Every row comes from one small tree of marks. Brackets hold a mark, then the marks that hang from it, in the order of their numbers. Every link used is in the known rows. Which tree was each row made from?
Known rows
[Z_168 [Z_107 Z_390] [Z_194 Z_201 Z_682]]: [-1.43 -0.96  3.20  1.49 -0.96 -5.46  3.32 -5.67 -3.41  4.70  1.50  1.72
 -1.32 -3.88 -2.71  6.95 -7.96  2.22 -3.14  5.64 -3.89]
[Z_682 [Z_194 Z_168 Z_201 Z_863] Z_380]: [-4.73 -0.49  1.86  4.76 -0.53 -2.85 -1.13 -3.28  0.13  0.35  0.66  4.42
 -3.96 -4.22  1.12  1.57 -5.08  2.92  0.53 -4.16 -1.22]
[Z_201 [Z_194 [Z_168 Z_107] Z_682 Z_863]]: [-5.73 -4.76  4.41  5.55  4.24 -1.17  3.01 -2.21 -4.21  3.73 -3.18 -0.98
 -3.06 -0.57 -2.35  4.68 -2.94  4.82 -0.94 -0.24  1.01]
[Z_380 Z_201]: [ 2.61 -0.37 -1.41  2.39  0.67 -0.71 -0.70 -0.08  0.81 -0.09 -0.91 -1.47
 -0.47 -1.60 -2.59 -0.96 -0.91  0.07 -0.74 -1.19  0.64]
[Z_194 Z_168 Z_201 [Z_682 Z_380] [Z_863 Z_686]]: [-4.55 -1.51  1.67  4.67 -0.60 -3.95 -2.96 -0.25 -5.68  0.31 -1.58  4.07
 -3.80 -5.89 -2.34  2.47 -5.66  2.00 -2.39 -1.66  0.12]
[Z_194 Z_168 Z_682 Z_863]: [-3.07 -0.72  2.92  5.83  2.28 -0.35 -1.31  0.63 -3.56  3.46 -2.24  2.68
  0.60 -1.79 -0.44  2.20 -3.79  3.23 -0.09 -1.82  1.37]
[Z_194 [Z_168 Z_107] [Z_682 Z_380] Z_863]: [-4.61 -4.00  5.00  5.14  1.50 -2.11 -0.75 -1.55 -4.50  0.52 -2.50  1.39
 -4.33 -3.10 -0.73  4.14 -4.32  1.19 -2.48 -0.63  0.72]
[Z_380 [Z_201 [Z_194 Z_168 Z_863]] Z_682]: [-1.34 -5.54 -2.09  7.58  2.38 -3.34 -0.08 -1.56 -0.65  1.92 -5.60 -2.47
 -3.00 -3.70 -4.78 -1.97 -1.86  2.46 -0.46 -4.35  1.18]
[Z_682 [Z_194 Z_863]]: [-3.48 -0.51 -1.44  1.35  2.36  1.35  0.29 -3.99  1.19  0.59 -0.86 -0.08
 -0.46  0.91  0.83  0.74 -2.34  1.35  2.72 -1.43 -0.32]
[Z_194 Z_863]: [-1.18 -0.72 -0.52  1.59  1.97  1.21 -1.83  0.24 -0.37  0.22 -1.69  0.41
  0.75  0.51  0.06  0.22 -0.63  0.00  0.11  0.01  0.96]
[Z_380 Z_201 [Z_682 [Z_194 Z_168 Z_863]]]: [-0.77 -2.30 -2.79  8.01  2.38 -3.84 -0.89 -4.57  0.28  1.52 -4.16 -0.84
 -2.70 -4.15 -3.71 -1.57 -5.35  1.91  1.51 -5.02 -0.13]
[Z_390 Z_107]: [-3.11 -0.49  0.79  2.51 -1.37 -2.04 -2.43  0.26  0.60 -0.91 -0.61  0.15
  0.48 -0.58  1.19 -0.40 -0.69 -1.81 -0.10  1.01  0.97]
[Z_380 [Z_682 [Z_194 Z_168]]]: [-1.68 -1.30 -0.85  4.00 -0.31 -4.22  1.72 -4.74 -0.04  1.52 -1.47  0.39
 -2.83 -3.18 -1.38 -0.70 -3.70  1.68  1.97 -3.71 -1.87]
[Z_194 Z_201 Z_682 [Z_863 Z_686]]: [-1.77  0.68 -0.60  2.41  0.94 -1.80 -1.15 -0.53 -5.79  1.56 -1.96  1.55
 -0.35 -3.21 -3.42  2.84 -4.63  2.15 -2.00  0.69  0.22]
[Z_107 Z_390]: [-1.34 -1.93 -0.43  0.69 -1.58 -0.61 -0.89 -1.48 -1.49  1.94  0.40 -0.54
  0.00 -0.68  0.57  0.49 -1.20  1.01  0.55  3.05 -1.50]
[Z_380 Z_201 [Z_682 [Z_194 [Z_863 Z_686]]]]: [-0.55 -3.16 -7.30  3.56  2.24 -3.45 -1.51 -6.33 -0.68 -1.02 -4.90 -3.89
 -3.34 -3.42 -5.88 -2.15 -4.59 -1.15  1.13 -2.00 -0.82]
[Z_168 [Z_107 Z_390] Z_194]: [-2.21 -3.58  0.92 -0.12  0.85 -3.85  0.83 -5.72  0.68  2.04  1.04 -0.83
 -1.78 -0.93 -1.21  3.86 -4.52 -0.46 -0.49  7.12 -4.01]
[Z_194 [Z_682 Z_380]]: [-2.19 -1.62  1.99 -0.60 -2.42 -0.46  0.97 -0.89 -3.42 -0.87 -0.80  0.97
 -2.27 -2.72  0.84  1.32 -1.95 -0.67 -1.52 -2.08  0.62]
[Z_682 [Z_194 Z_168 Z_863] [Z_380 Z_201]]: [-3.81 -2.99 -0.72  6.10  1.46 -1.68 -2.50 -3.82  1.79 -0.70 -1.41  1.01
 -4.28 -3.54 -0.42 -0.50 -4.57  1.23  1.48 -4.74 -0.04]
[Z_201 [Z_194 Z_168 [Z_682 Z_380] Z_863]]: [-7.47 -5.25  2.91  3.69  0.71 -0.37  0.62 -1.06 -3.62  1.18 -2.76  1.18
 -3.97 -2.49  0.80  1.80 -2.37  3.19 -0.20 -3.82  1.58]
[Z_201 [Z_194 [Z_168 [Z_107 Z_390]] Z_682]]: [-5.45 -6.20  4.35  4.54  0.37 -2.93  3.67 -3.70 -5.41  5.36 -1.08 -1.80
 -3.89 -1.62 -1.83  4.78 -3.89  5.91 -0.82  2.84 -1.59]
[Z_194 Z_201 Z_682]: [ 0.77  2.50  2.66  1.56 -1.78 -1.73  2.36  0.17 -4.36  2.72  0.36  2.61
  0.45 -3.09 -1.49  3.07 -3.28  2.75 -2.37 -1.32  0.11]
[Z_168 Z_107 [Z_194 [Z_682 Z_380] Z_863]]: [-4.70 -4.05  2.77 -0.06  2.20 -2.30  1.00 -4.95 -1.12 -0.29 -1.60  1.04
 -3.06 -2.21 -0.56  5.06 -5.91 -2.38 -2.30  1.91 -0.84]

Write each row's tree
[-1.53  0.03  5.66  7.36  2.12 -3.48  0.72 -0.65 -5.12  4.18 -1.32  2.95
 -1.50 -3.81 -3.21  5.64 -5.79  4.62 -3.34  0.24  0.12]
[Z_194 [Z_168 Z_107] Z_201 Z_682 Z_863]
[ 0.53  0.12  4.77  5.05  0.36 -4.87  0.80 -0.48 -1.70  2.12  1.07  2.34
 -2.44 -3.16 -2.84  3.76 -3.03  3.42 -2.90  0.90 -1.38]
[Z_194 [Z_168 Z_107] Z_201]
[-2.91 -0.95 -2.95  5.83  0.83 -6.00 -1.13 -4.97 -2.46  1.47 -2.68  1.53
 -3.61 -5.48 -4.29  0.22 -6.38  2.54  0.62 -2.35 -2.12]
[Z_380 [Z_682 [Z_194 Z_168 Z_201 [Z_863 Z_686]]]]
[-0.37  0.77  6.07  5.62  0.04 -4.57  2.61 -0.78 -5.06  3.88  0.25  2.65
 -2.08 -4.24 -3.39  5.49 -5.25  4.63 -3.57  0.24 -0.72]
[Z_194 [Z_168 Z_107] Z_201 Z_682]
[-4.44 -5.14  2.60 -0.98 -1.55 -4.10  1.87 -6.55 -2.65  1.21  0.24  0.06
 -3.91 -3.62 -0.18  5.12 -6.63 -1.35 -2.23  4.92 -3.17]
[Z_168 [Z_107 Z_390] [Z_194 [Z_682 Z_380]]]
[-5.92 -1.59 -0.87  4.00 -0.09 -4.25 -2.98 -4.22 -1.07 -1.05  0.07  3.40
 -5.25 -4.80 -1.23  1.15 -5.53  2.22  0.74 -2.06 -1.88]
[Z_682 [Z_194 Z_168 Z_201 [Z_863 Z_686]] Z_380]
[-4.42 -4.22  4.73  3.79  2.08 -2.43  4.61 -2.33 -3.92  3.54 -1.32 -1.30
 -3.60 -1.15 -2.59  4.53 -2.44  4.88 -1.17 -0.04  0.09]
[Z_201 [Z_194 [Z_168 Z_107] Z_682]]
[-1.10 -1.62  4.16  5.81 -1.09 -5.36 -0.09 -1.95 -3.16  3.96  1.44  1.46
 -2.70 -3.72 -2.47  3.98 -4.37  4.52 -2.42  4.12 -2.89]
[Z_194 [Z_168 [Z_107 Z_390]] Z_201]
[-6.08 -6.28  0.25  4.18  4.99 -2.47 -0.58 -2.55 -2.02  0.92 -2.85 -2.73
 -5.07 -0.01 -4.12  2.41 -1.69  2.91 -0.15  2.46 -0.63]
[Z_201 [Z_194 [Z_168 Z_107] [Z_863 Z_686]]]
[-6.82 -5.79  1.77  5.00  4.70 -2.57  1.13 -2.77 -5.40  2.45 -3.40 -1.95
 -4.38 -0.96 -4.54  4.29 -3.96  3.97 -0.63  1.81  0.05]
[Z_201 [Z_194 [Z_168 Z_107] Z_682 [Z_863 Z_686]]]
[-5.86 -6.07  5.22  2.51 -0.10 -3.11  4.03 -3.02 -4.09  0.79 -1.31 -0.80
 -6.54 -2.78 -1.16  4.00 -2.34  2.84 -1.97 -1.34  0.06]
[Z_201 [Z_194 [Z_168 Z_107] [Z_682 Z_380]]]
[-0.25  0.99  0.18  4.96 -1.71 -6.13  2.45 -4.41 -1.09  2.50 -0.24  2.43
 -2.83 -5.45 -2.45  0.07 -4.97  3.23  0.30 -4.42 -2.40]
[Z_380 [Z_682 [Z_194 Z_168 Z_201]]]
[-1.61 -4.66  3.31  6.01  2.58 -3.29  3.92 -2.47 -2.94  3.19 -2.17 -2.66
 -4.24 -2.79 -5.00  3.54 -3.51  4.81 -1.96 -1.28  0.52]
[Z_380 [Z_201 [Z_194 [Z_168 Z_107] Z_682]]]
[-2.75 -2.85 -2.70  2.40  0.75 -0.22 -1.07 -4.90  2.01 -2.33 -1.49 -1.00
 -3.81 -2.38 -0.26 -0.76 -3.43 -0.52  0.93 -3.83  0.42]
[Z_682 [Z_194 Z_863] [Z_380 Z_201]]
[-3.22  0.70 -2.98  1.56  1.36 -2.00 -0.60 -4.47 -0.89  0.18 -0.11  0.82
 -1.79 -1.68 -2.21  1.40 -4.24  2.06  1.24  0.06 -1.82]
[Z_682 [Z_194 Z_201 [Z_863 Z_686]]]
[-2.02 -3.99  1.46  4.90  0.97 -4.39  0.71 -5.76  1.30 -1.18 -0.02 -1.05
 -7.16 -3.90 -2.18  1.63 -4.63  0.90 -0.38 -2.08 -1.45]
[Z_682 [Z_194 [Z_168 Z_107]] [Z_380 Z_201]]
[-4.21  0.27 -1.07  5.22  2.10 -3.77 -2.03 -3.55 -0.94  1.53  0.15  2.87
 -2.42 -2.91 -2.50  1.65 -5.48  4.05  1.59 -1.00 -1.84]
[Z_682 [Z_194 Z_168 Z_201 [Z_863 Z_686]]]
[-2.42 -2.61 -0.38  4.27 -0.55 -3.16 -0.68 -3.92  1.96 -1.25  0.36  0.75
 -5.23 -4.04 -0.56 -0.79 -3.83  1.26  1.06 -4.75 -0.73]
[Z_682 [Z_194 Z_168] [Z_380 Z_201]]
[-2.33 -2.45  0.82  0.72  4.43 -1.86 -0.05 -4.14  1.96  0.51 -1.04  0.26
 -0.92  0.35 -1.58  3.63 -3.87 -1.61 -0.87  3.89 -1.57]
[Z_168 Z_107 [Z_194 Z_863]]
[-1.39 -6.02 -6.62  3.14  2.33 -2.93 -0.25 -3.20 -1.84 -0.66 -6.32 -5.50
 -3.83 -2.71 -6.96 -2.70 -1.46 -0.64 -0.57 -1.58  0.87]
[Z_380 [Z_201 [Z_194 [Z_863 Z_686]]] Z_682]
[-2.06 -3.87  3.22  4.88  0.46 -3.38 -0.96 -2.22 -2.25  3.20  0.04 -0.58
 -2.56 -1.54 -1.28  2.93 -3.00  2.72 -0.75  4.68 -2.55]
[Z_194 [Z_168 [Z_107 Z_390]]]
[-3.05 -0.17  3.36  6.41  2.80 -3.57  1.18 -4.45 -0.52  2.79  0.48  2.34
 -3.14 -2.27 -2.04  4.27 -5.53  4.73 -0.39 -0.38 -1.81]
[Z_682 [Z_194 [Z_168 Z_107] Z_201 Z_863]]
[-4.40 -2.73  3.24  3.42  0.59 -1.40  3.40 -0.58 -3.19  3.67 -0.92  0.70
 -1.82 -1.38 -0.73  1.99 -2.07  5.20  0.35 -2.62  0.56]
[Z_201 [Z_194 Z_168 Z_682]]
